Each row comes from the steps of one path. Every step used is in the known rows, and no mark comes twice. Write the path behind each row, first mark first.
(in the rows, 100 means zero)
Known rows
davat/mudup: [93, 116, 101, 94, 95, 98, 97, 98, 100, 107, 98, 103, 103, 92, 97, 100, 93, 104, 106, 93, 95, 100, 111]
niler/tekulob/mudup/vevibog/pova: [111, 85, 72, 88, 99, 112, 94, 102, 108, 91, 118, 105, 116, 91, 87, 104, 115, 117, 122, 86, 128, 116, 100]
niler/tekulob: [109, 95, 101, 93, 97, 114, 106, 98, 99, 89, 114, 106, 100, 107, 97, 94, 106, 96, 102, 102, 111, 109, 92]
vevibog/pova/tekulob: [93, 106, 82, 107, 99, 117, 121, 91, 105, 104, 94, 100, 101, 101, 83, 93, 109, 104, 103, 89, 115, 105, 92]
pova/vevibog/mudup/tekulob: [95, 84, 73, 91, 92, 112, 120, 99, 79, 88, 95, 118, 115, 93, 101, 100, 104, 88, 110, 91, 97, 99, 109]
vevibog/mudup: [96, 102, 87, 94, 88, 110, 97, 95, 85, 96, 94, 98, 103, 94, 100, 92, 98, 93, 110, 94, 93, 106, 94]
mudup/vevibog: [102, 93, 83, 102, 109, 95, 94, 111, 102, 99, 102, 107, 108, 106, 94, 107, 109, 106, 104, 98, 99, 103, 108]
ruzer/lidam/tekulob/mudup/vevibog: [102, 85, 74, 89, 105, 111, 79, 99, 104, 86, 105, 107, 112, 101, 79, 124, 114, 114, 118, 96, 102, 99, 101]
pova/davat: [109, 88, 86, 107, 110, 109, 99, 101, 95, 107, 91, 101, 107, 93, 102, 97, 100, 97, 105, 107, 93, 101, 100]
tekulob/lidam/ruzer/niler: [88, 96, 111, 114, 100, 89, 91, 92, 94, 91, 87, 109, 102, 96, 102, 110, 109, 88, 117, 112, 101, 92, 96]
tekulob/mudup: [104, 87, 99, 88, 93, 98, 84, 105, 103, 94, 108, 96, 108, 85, 100, 109, 98, 110, 115, 98, 102, 102, 107]
pova/davat/mudup/tekulob: [98, 95, 85, 98, 104, 110, 109, 93, 83, 108, 89, 118, 103, 91, 96, 102, 95, 105, 105, 100, 86, 98, 123]
davat/mudup/tekulob/lidam: [81, 104, 105, 100, 99, 98, 109, 95, 85, 86, 85, 121, 93, 86, 91, 114, 96, 105, 102, 101, 98, 98, 128]
mudup/tekulob/lidam/ruzer/niler: [84, 88, 109, 112, 102, 90, 105, 86, 82, 85, 86, 122, 96, 102, 99, 115, 113, 92, 111, 111, 100, 89, 108]
pova/vevibog/mudup/tekulob/lidam/ruzer: [77, 79, 75, 102, 103, 100, 116, 97, 76, 74, 77, 122, 110, 81, 106, 109, 108, 80, 123, 92, 100, 98, 107]
mudup/tekulob/lidam/ruzer: [79, 86, 99, 108, 111, 90, 109, 91, 85, 81, 82, 117, 90, 95, 104, 114, 107, 97, 106, 100, 101, 96, 109]
niler/ruzer/lidam: [95, 109, 84, 103, 98, 105, 97, 85, 82, 79, 106, 116, 107, 105, 116, 96, 99, 91, 83, 114, 92, 100, 96]
niler/ruzer/lidam/tekulob: [91, 108, 87, 93, 92, 112, 97, 76, 90, 82, 103, 115, 101, 111, 104, 103, 114, 92, 89, 106, 99, 98, 90]
vevibog/pova/davat/mudup/tekulob: [95, 105, 74, 105, 104, 115, 117, 80, 86, 117, 81, 115, 102, 85, 92, 96, 99, 110, 107, 86, 103, 102, 115]
lidam/ruzer/niler/tekulob/mudup/vevibog/pova: [109, 84, 75, 94, 96, 102, 86, 90, 103, 97, 117, 109, 122, 100, 93, 106, 124, 107, 137, 90, 126, 109, 91]
davat/mudup/vevibog/pova/tekulob: [88, 114, 68, 103, 101, 110, 111, 99, 108, 111, 95, 110, 111, 98, 74, 100, 109, 112, 114, 82, 108, 108, 113]
niler/ruzer/lidam/tekulob/mudup/vevibog/pova/davat: [103, 86, 45, 94, 103, 119, 83, 80, 93, 90, 96, 115, 122, 89, 98, 110, 124, 111, 116, 97, 108, 107, 98]

Which path is each row?
[105, 94, 105, 99, 95, 104, 99, 87, 95, 95, 115, 110, 106, 114, 103, 95, 114, 86, 117, 106, 109, 101, 84] | lidam/ruzer/niler/tekulob
[85, 96, 74, 117, 110, 111, 114, 104, 107, 89, 84, 111, 105, 94, 75, 109, 119, 106, 109, 97, 117, 108, 105] | mudup/vevibog/pova/tekulob/lidam
[75, 89, 86, 103, 99, 100, 107, 86, 70, 76, 76, 115, 93, 89, 104, 106, 106, 89, 117, 93, 96, 102, 103] | vevibog/mudup/tekulob/lidam/ruzer
[111, 75, 87, 88, 97, 97, 78, 102, 98, 88, 124, 113, 122, 106, 97, 111, 121, 102, 137, 103, 110, 105, 100] | lidam/ruzer/niler/tekulob/mudup/vevibog
[106, 92, 117, 105, 91, 113, 101, 95, 96, 77, 107, 116, 104, 101, 91, 104, 113, 88, 107, 122, 115, 101, 96] | ruzer/niler/tekulob/lidam
[81, 90, 96, 105, 90, 100, 103, 82, 67, 81, 81, 121, 99, 97, 98, 108, 110, 84, 121, 105, 94, 95, 102] | vevibog/mudup/tekulob/lidam/ruzer/niler
[112, 82, 99, 81, 92, 112, 92, 104, 102, 83, 122, 100, 109, 93, 98, 103, 104, 106, 118, 100, 113, 109, 100] | niler/tekulob/mudup
[109, 77, 61, 93, 105, 115, 86, 95, 111, 112, 91, 100, 116, 82, 80, 113, 124, 119, 133, 83, 117, 106, 101] | lidam/tekulob/mudup/vevibog/pova/davat
[99, 86, 101, 79, 87, 104, 85, 97, 110, 97, 104, 94, 101, 92, 88, 115, 113, 111, 121, 90, 108, 98, 102] | lidam/tekulob/mudup
[109, 81, 104, 86, 89, 102, 85, 93, 97, 89, 122, 105, 114, 101, 103, 104, 113, 97, 132, 103, 111, 102, 91] | lidam/ruzer/niler/tekulob/mudup
[78, 94, 69, 119, 118, 101, 110, 98, 105, 89, 80, 109, 104, 95, 84, 109, 123, 103, 121, 89, 116, 107, 98] | mudup/vevibog/pova/tekulob/lidam/ruzer
[95, 95, 86, 81, 85, 110, 82, 80, 92, 75, 109, 110, 109, 96, 105, 112, 112, 103, 103, 104, 100, 99, 98] | niler/ruzer/lidam/tekulob/mudup
[75, 111, 80, 116, 102, 98, 103, 91, 102, 101, 82, 119, 113, 94, 76, 109, 119, 100, 130, 94, 109, 100, 109] | davat/mudup/vevibog/pova/tekulob/lidam/ruzer/niler
[83, 95, 78, 123, 109, 101, 106, 92, 102, 93, 84, 116, 110, 102, 79, 110, 127, 97, 124, 100, 114, 100, 97] | mudup/vevibog/pova/tekulob/lidam/ruzer/niler
[94, 98, 58, 89, 93, 110, 84, 79, 98, 84, 105, 115, 117, 95, 94, 112, 123, 113, 109, 90, 115, 106, 98] | niler/ruzer/lidam/tekulob/mudup/vevibog/pova
[107, 98, 76, 111, 109, 115, 108, 89, 100, 115, 85, 98, 106, 86, 98, 90, 103, 103, 108, 94, 109, 105, 92] | vevibog/pova/davat
[97, 92, 82, 95, 92, 116, 106, 95, 108, 97, 101, 94, 109, 87, 82, 102, 107, 115, 119, 87, 115, 106, 99] | vevibog/pova/tekulob/mudup
[108, 91, 59, 114, 117, 110, 101, 99, 100, 114, 87, 105, 114, 90, 93, 98, 111, 108, 112, 93, 108, 108, 100] | mudup/vevibog/pova/davat
[100, 114, 76, 106, 102, 113, 103, 86, 99, 122, 82, 101, 109, 78, 95, 90, 96, 106, 114, 87, 104, 105, 104] | vevibog/pova/davat/mudup
[89, 93, 93, 107, 108, 108, 107, 95, 81, 94, 76, 123, 100, 79, 93, 111, 96, 102, 107, 108, 91, 99, 129] | pova/davat/mudup/tekulob/lidam
